Every row comes from one small tree of marks. The marks that hang from a mark follow it in brackets, in the order of their numbers. Every link used is in the known rows. Which tree was each row made from?
Known rows
K252{K647 K950{K728}}: [ 1.175,  1.259, -2.618, -1.486,  1.141, -1.021,  0.234, -3.225,  1.278,
  0.185, -0.078, -0.752, -2.098, -2.145, -1.233, -0.094, -0.808,  1.426,
 -0.653,  2.107, -2.451, -2.153, -1.859,  3.032]
K950{K90 K252 K728{K455 K472{K653}}}: [-4.275, -3.532,  4.288,  0.138,  0.044,  3.556,  5.546,  0.579, -1.962,
 -0.956, -2.721,  1.058,  1.124, -0.710,  1.276, -0.077, -0.741, -2.079,
  1.399, -1.012,  0.347,  2.729,  3.587, -2.430]
K950{K90 K728{K472}}: [-4.348, -1.102,  0.052, -1.004,  1.220,  2.321,  1.658, -2.263,  1.562,
  1.548, -0.572, -1.536, -0.497, -1.701,  2.329,  2.242,  1.799, -1.538,
 -0.086, -0.312,  0.723,  2.179,  0.498,  2.154]
K252{K647 K950{K653{K472} K728{K455}}}: [ 0.545,  0.597, -0.533, -0.108, -1.427, -1.341,  2.556, -2.537, -1.182,
 -0.240, -1.440,  1.166, -1.291, -2.157, -1.991, -1.838, -1.996, -0.500,
 -0.236,  3.293, -3.799, -0.997, -0.714,  0.654]
K950{K90{K653} K728{K455}}: [-3.497, -2.910, -0.071, -1.702,  0.132,  5.411,  1.923, -0.010, -0.213,
  0.571, -0.284, -0.232, -1.971, -1.670,  0.017,  3.384,  0.313, -2.962,
 -1.353, -2.395, -1.015,  2.359,  0.281,  0.740]
K455{K472{K653} K728{K950{K90 K252{K647}}}}: [ 2.340,  2.365, -1.466,  2.032,  6.066, -0.991, -3.453, -0.402,  2.347,
 -1.025, -1.928, -1.369,  0.362, -0.739,  0.734, -0.341, -0.698,  0.815,
 -1.195, -0.469,  1.095,  0.637,  3.176,  2.223]
K653{K472{K950{K90 K252{K647}}}}: [ 4.235, -0.142, -1.428, -0.294, -3.509, -2.387, -2.840, -0.956, -1.391,
  0.950, -0.205,  2.769, -0.098, -0.044,  1.553,  0.146,  1.519,  1.831,
  0.686,  1.227,  1.686,  0.816, -1.725, -1.040]
K950{K90}: [-1.273, -0.553, -0.748, -2.358,  0.474,  1.589, -2.504, -0.106,  1.687,
 -0.071, -0.784, -0.220,  0.366, -0.913,  1.393,  3.435,  1.001,  1.437,
 -0.712, -0.699,  0.018, -0.258, -0.672,  2.691]
K455{K472}: [ 1.633,  2.706, -4.033, -0.583,  2.073, -1.211, -4.416, -0.900,  4.908,
 -0.037,  0.984, -2.380, -1.521,  0.710,  1.521,  3.086,  2.853,  1.203,
  0.590,  1.217, -0.761, -1.341,  0.328,  1.552]
K472{K653{K950} K728}: [ 0.794,  1.068, -0.598, -0.740,  2.101, -2.980, -0.924,  0.938,  1.100,
 -1.721,  2.781, -0.347,  0.424,  2.216, -1.843, -2.874,  0.901, -0.423,
 -1.191, -2.321,  2.556,  0.360, -2.238, -2.234]
K472{K653 K728{K455} K950{K90 K252{K647}}}: [ 2.100, -3.579,  3.533,  0.479,  1.467, -1.139,  3.841,  0.567, -3.547,
 -1.944,  2.317,  3.679,  1.424,  0.924, -1.714, -2.126, -4.395,  0.770,
 -0.815, -0.734,  4.447,  2.106, -0.492, -3.932]
K252{K950{K728}}: [-0.707,  2.199, -2.835, -0.536, -0.178,  1.041, -0.756, -0.293,  0.759,
  0.122,  0.590, -2.523, -1.565, -0.233, -0.269,  0.232,  2.181,  1.475,
 -1.088,  1.105, -0.697, -2.306, -2.307,  1.421]
K90{K653{K472 K950{K728{K455}}}}: [ 1.726,  0.668, -3.599, -0.251, -2.910, -0.489, -3.329,  0.904,  0.749,
  0.877,  0.767,  0.622, -3.032,  0.546, -0.913, -0.408,  4.181, -2.814,
 -0.764, -2.574, -1.299,  0.917, -1.473, -1.888]
K90{K653{K472} K950{K728}}: [ 1.965,  1.852, -2.837, -0.084, -1.263, -0.592, -4.314,  0.607,  2.223,
  1.960,  2.460, -1.746, -2.529,  0.236,  1.156,  1.558,  5.622, -3.116,
 -2.156, -2.878, -0.170,  0.556, -2.752,  1.924]
K653{K472{K728{K455} K950{K90 K252}}}: [ 3.303, -0.601, -0.408,  0.021, -4.935, -1.556, -0.436, -0.264, -1.816,
  0.478,  2.135,  1.925, -0.079,  2.245, -0.289, -1.538,  1.318, -0.698,
  0.829,  1.338,  3.392,  1.212, -1.243, -2.566]
K653{K472{K728} K950{K90}}: [ 1.814,  0.774, -0.911, -1.480, -4.640, -3.793, -2.038, -0.834,  0.908,
  2.949,  1.083,  1.879, -0.682,  1.557, -1.669, -2.895,  2.792, -1.627,
 -0.561,  0.983,  1.604,  1.981, -3.941, -0.075]
K455{K472{K653 K728{K950{K90 K252{K647}}}}}: [ 2.569,  1.050, -0.981,  0.825,  4.913, -2.173, -0.364,  0.037,  3.183,
 -1.210,  1.082, -0.565,  0.984,  1.360,  0.341, -0.167, -0.542,  0.738,
 -0.744,  0.859,  1.363,  0.030,  0.466,  0.653]
K472{K950}: [ 2.118,  1.741, -3.530, -0.600,  0.024, -0.842, -4.432, -0.832,  0.289,
  0.618,  2.449, -1.111, -1.016,  0.634,  0.877,  2.269,  1.218,  3.940,
 -0.649, -0.178,  2.345, -2.112, -2.707, -0.231]
K728{K455 K472{K950{K90 K653}}}: [-1.299,  0.130,  1.279,  1.489, -0.846, -0.967,  0.397, -1.401,  0.105,
 -0.236, -0.693,  0.319,  0.545,  0.471,  0.413,  0.404, -0.326,  0.136,
  0.044,  1.763,  0.411, -1.349,  3.222, -2.634]
K252{K647 K950{K90 K653{K472} K728{K455}}}: [-0.661, -1.124,  1.365, -0.282, -1.200, -0.417,  3.912, -2.380, -1.824,
  0.596, -2.441,  2.846, -0.509, -3.152, -1.694, -1.153, -3.164, -0.645,
 -1.041,  3.539, -3.372,  0.739, -1.012,  1.662]
K653{K950{K252{K647} K728{K455{K472}}}}: [-0.388, -0.028, -0.409, -1.906, -1.821, -0.494,  0.925, -1.155,  0.596,
  1.908, -0.672,  0.005, -2.221, -0.070, -2.683, -1.279, -1.007, -0.065,
  1.741,  0.392, -2.240, -0.161, -1.027, -0.814]
K728{K950{K90}}: [ 0.569,  2.361, -2.286, -0.703,  2.488,  1.640, -3.574,  0.211,  1.846,
  0.415, -1.725, -2.773,  1.912,  1.043,  0.637,  2.071, -0.054,  3.660,
 -1.937,  0.201,  0.024, -4.397, -1.325,  3.227]
K950{K90 K252{K647} K653{K472} K728{K455}}: [-3.669, -4.961,  5.131, -0.501, -3.696,  3.082,  7.327,  0.286, -5.214,
  0.143, -3.292,  3.958,  1.021, -2.827, -0.340, -0.962, -3.920, -3.285,
  2.575,  0.699, -2.832,  4.396,  1.466, -0.892]

Which tree is each row?
[-2.002,  1.978,  1.871,  2.213,  1.282,  0.643,  0.893, -0.347,  0.989,
 -0.644, -3.599, -1.861,  3.105,  1.364,  0.004, -0.593, -1.705,  0.551,
 -0.955,  2.175, -1.409, -4.513,  4.093, -0.270] : K728{K455 K472 K950{K90 K653}}
[ 0.048,  0.122,  2.198,  1.079,  1.435,  1.680,  2.115,  0.901, -0.218,
 -0.601, -3.730,  0.281,  2.158,  0.517, -1.380,  0.255, -4.943,  1.593,
  0.201,  2.845, -3.053, -3.012,  2.707,  0.608] : K728{K455{K472} K950{K90 K252{K647} K653}}
[ 1.419, -1.006, -1.527,  0.710,  2.043, -0.101, -0.369, -0.504,  1.360,
  1.929,  1.761,  0.784, -2.139, -1.236,  1.471,  2.640,  0.265,  1.037,
 -0.158,  0.642,  0.773,  2.524, -0.918,  0.939] : K455{K472{K950{K90{K653} K252{K647} K728}}}
[-1.424, -0.131,  1.506, -0.286, -0.672,  2.105,  2.410,  1.926, -0.775,
 -1.368,  1.516, -1.984,  2.038,  2.874, -2.381, -1.582, -2.100, -0.700,
  0.615,  0.062,  0.734, -2.204,  0.565,  0.334] : K472{K728{K455 K950{K90 K252 K653}}}
[-2.160, -1.362,  1.592, -0.793,  0.449,  0.778,  4.262, -2.099, -1.399,
  0.266, -2.094,  1.927, -0.565, -3.523, -1.983, -0.248, -4.217,  0.092,
 -1.334,  2.719, -3.784,  0.058, -0.937,  2.534] : K252{K647 K950{K90 K653 K728{K455}}}
[-1.566, -2.771,  2.808,  0.528, -1.712,  0.615,  2.971,  2.744, -3.716,
  0.472,  4.452,  1.465,  1.465,  0.796, -0.472, -1.274, -1.814,  0.704,
  0.533, -0.774,  3.915,  2.663, -2.680, -0.303] : K472{K728 K950{K90 K252 K653}}
[ 0.351,  2.273, -1.172,  1.596,  3.475,  0.132, -2.764, -0.206,  2.090,
  0.299, -1.267, -2.163,  0.037, -1.164,  0.205, -0.075, -0.826,  0.128,
  0.075,  0.342, -0.394,  0.438,  2.853,  4.123] : K455{K472 K728{K950{K90 K252{K647} K653}}}
[-3.227, -1.553,  2.236,  0.445, -4.834,  3.169,  4.670,  2.150, -4.606,
 -1.170, -1.298,  0.502,  0.603,  0.103, -0.195, -1.744, -0.281, -3.024,
  3.601, -0.493, -2.046,  1.951,  1.550, -3.538] : K950{K252 K653{K472} K728{K455}}
[-0.366, -2.444,  2.012,  0.879,  2.526,  1.301,  2.042,  1.558, -4.165,
 -0.318,  0.012,  2.376,  1.205, -0.992,  1.782,  0.645, -1.583,  2.716,
 -1.634, -1.935,  3.902,  3.271, -2.051, -3.364] : K472{K653 K950{K90 K252 K728}}
[-2.970, -0.819,  0.706, -0.150, -1.808,  2.832,  3.089, -0.264, -0.544,
 -1.210, -0.589, -2.279, -0.670,  0.858,  0.513, -0.419,  1.211, -1.867,
  3.619, -0.700, -0.606, -0.372,  3.735, -2.325] : K950{K252 K728{K455 K472}}
[-1.131, -3.256,  1.301, -1.055, -0.723,  3.299, -0.799,  4.440, -0.818,
 -1.334, -0.738,  2.065,  0.585, -0.905,  1.795,  2.137,  1.431,  0.035,
  0.676, -3.816, -0.496,  1.515,  0.875,  0.923] : K950{K90{K653} K252}
[ 0.771,  0.768, -0.038,  1.963,  3.068, -3.036, -2.065, -0.944,  1.139,
 -0.883, -0.364,  0.616,  1.356, -0.025,  2.887,  0.405,  1.766,  2.192,
 -1.383, -0.241,  3.238,  0.139,  1.359, -2.184] : K728{K472{K653 K950{K90}}}
[-2.322,  0.765,  2.185, -0.262,  0.047, -1.146,  0.966, -0.234,  0.582,
  1.267,  0.401, -1.895,  0.415, -0.928,  0.920, -0.205,  0.470, -1.045,
  1.256, -0.550, -1.503, -0.260, -0.439,  2.825] : K90{K950{K252{K647} K653 K728{K472}}}
[ 1.639,  2.935, -2.343,  1.090,  3.549, -2.436, -4.761, -0.047,  2.965,
 -0.656, -0.246, -1.348, -1.668, -0.446, -0.046, -1.067,  1.969, -0.487,
 -0.156, -1.390,  1.036,  2.045,  2.339,  0.041] : K455{K472{K653{K950{K252}}} K728}
[ 1.153,  0.963,  2.016, -0.839, -2.801, -2.584, -0.878,  0.645, -0.064,
  0.327,  0.784, -0.093,  0.849,  0.796, -0.771, -1.315,  0.034, -1.055,
  1.223,  0.296, -1.336, -1.246, -1.000,  1.535] : K90{K950{K252{K647} K653{K472{K728{K455}}}}}
[ 0.238,  1.380,  0.989,  1.003,  0.315, -2.684, -0.478, -0.436,  1.566,
 -2.573, -2.316,  0.216,  0.655,  1.800, -0.411, -2.078,  0.937, -0.438,
  0.822, -0.129, -0.436, -2.472,  4.445, -5.050] : K728{K455 K472{K653{K950{K252}}}}
[ 2.463,  0.304, -0.769, -0.892,  0.373, -0.877, -4.450,  2.645,  2.026,
 -0.203,  1.851, -0.452, -1.385, -0.197,  0.500,  1.657,  2.731, -0.462,
 -0.467, -3.801, -1.630, -1.484, -0.869,  2.985] : K90{K653 K950{K252{K647}}}
[-0.088,  1.387, -2.483, -0.810,  1.119,  1.016, -3.898,  1.130,  2.920,
  1.586,  3.013, -3.058, -2.528, -0.148,  0.596,  2.979,  4.281, -2.098,
 -2.420, -4.084, -0.499, -0.407, -2.633,  3.049] : K90{K653 K950{K728}}
[ 0.822,  0.042,  1.455,  1.963,  1.255,  0.617,  0.724,  0.094,  1.156,
 -1.221, -3.624, -0.290,  1.864,  1.175, -0.151, -0.915, -1.649,  0.318,
  0.321,  0.747, -1.641, -4.251,  5.341, -0.457] : K728{K455 K472 K950{K90{K653} K252{K647}}}
[ 0.958,  2.329, -2.192,  0.840,  1.979, -0.798, -1.195,  0.821,  3.319,
 -0.242,  2.692, -2.902,  0.197,  2.333,  0.085,  0.153,  1.125,  0.298,
  0.896,  1.277,  0.436, -1.371,  0.085,  1.588] : K455{K472{K728{K950{K252 K653}}}}
[-6.304, -4.859,  6.073,  0.091, -0.998,  3.081,  8.385, -0.141, -3.473,
 -0.277, -3.096,  2.324,  1.469, -3.016,  0.295, -0.669, -4.048, -3.182,
  2.710,  0.266, -2.913,  3.521,  3.880, -0.287] : K950{K90 K252{K647} K653 K728{K455 K472}}
[ 3.306,  1.694, -3.447, -0.003, -3.601, -1.305, -2.724, -2.353, -0.818,
  1.267,  1.069, -0.069, -1.648,  1.060,  0.776,  0.351,  2.704,  0.251,
  0.074,  1.389,  1.766, -0.049, -1.911, -2.496] : K653{K472{K950{K728{K455}}}}
[ 4.319,  1.661, -3.480,  0.069, -3.514, -3.091, -3.471, -1.309,  0.012,
  0.738,  3.641, -0.165, -0.846,  2.481,  0.256, -1.059,  3.393, -0.055,
  0.277,  1.092,  3.710,  0.160, -2.796, -1.561] : K653{K472{K728 K950}}
[-0.293, -2.460,  2.040,  0.007, -0.652,  0.203,  0.776,  1.234, -3.573,
  0.458,  0.213,  2.946,  1.276, -1.867,  0.840,  0.993, -3.010,  3.250,
  0.325, -0.043,  0.725,  1.267, -1.746,  0.330] : K472{K950{K90 K252{K647} K653}}
[-0.939,  0.244,  0.024, -0.922,  2.775, -0.721, -0.755,  0.290,  0.107,
 -0.299, -1.488,  0.937,  0.382, -0.742, -0.064,  0.002,  0.210,  1.100,
 -2.227, -2.000,  0.670,  1.373, -2.129, -1.677] : K472{K653{K950{K90 K728}}}
[-0.101,  0.225, -0.791,  0.365, -0.549, -1.014,  0.017,  0.567, -1.561,
  0.238,  5.970, -1.101,  0.078,  1.513, -0.967, -0.872, -0.267,  0.735,
 -0.095, -0.348,  3.627,  0.398, -3.239, -0.339] : K472{K728 K950{K653}}
[ 0.401,  1.270,  0.671,  0.211,  0.070,  1.844,  0.700,  1.137, -1.411,
 -2.310, -2.965, -1.607,  2.320,  1.502, -2.175, -0.874, -4.239,  2.203,
  1.253,  1.003, -3.343, -5.814,  2.433, -0.668] : K728{K455 K950{K252{K647} K653}}
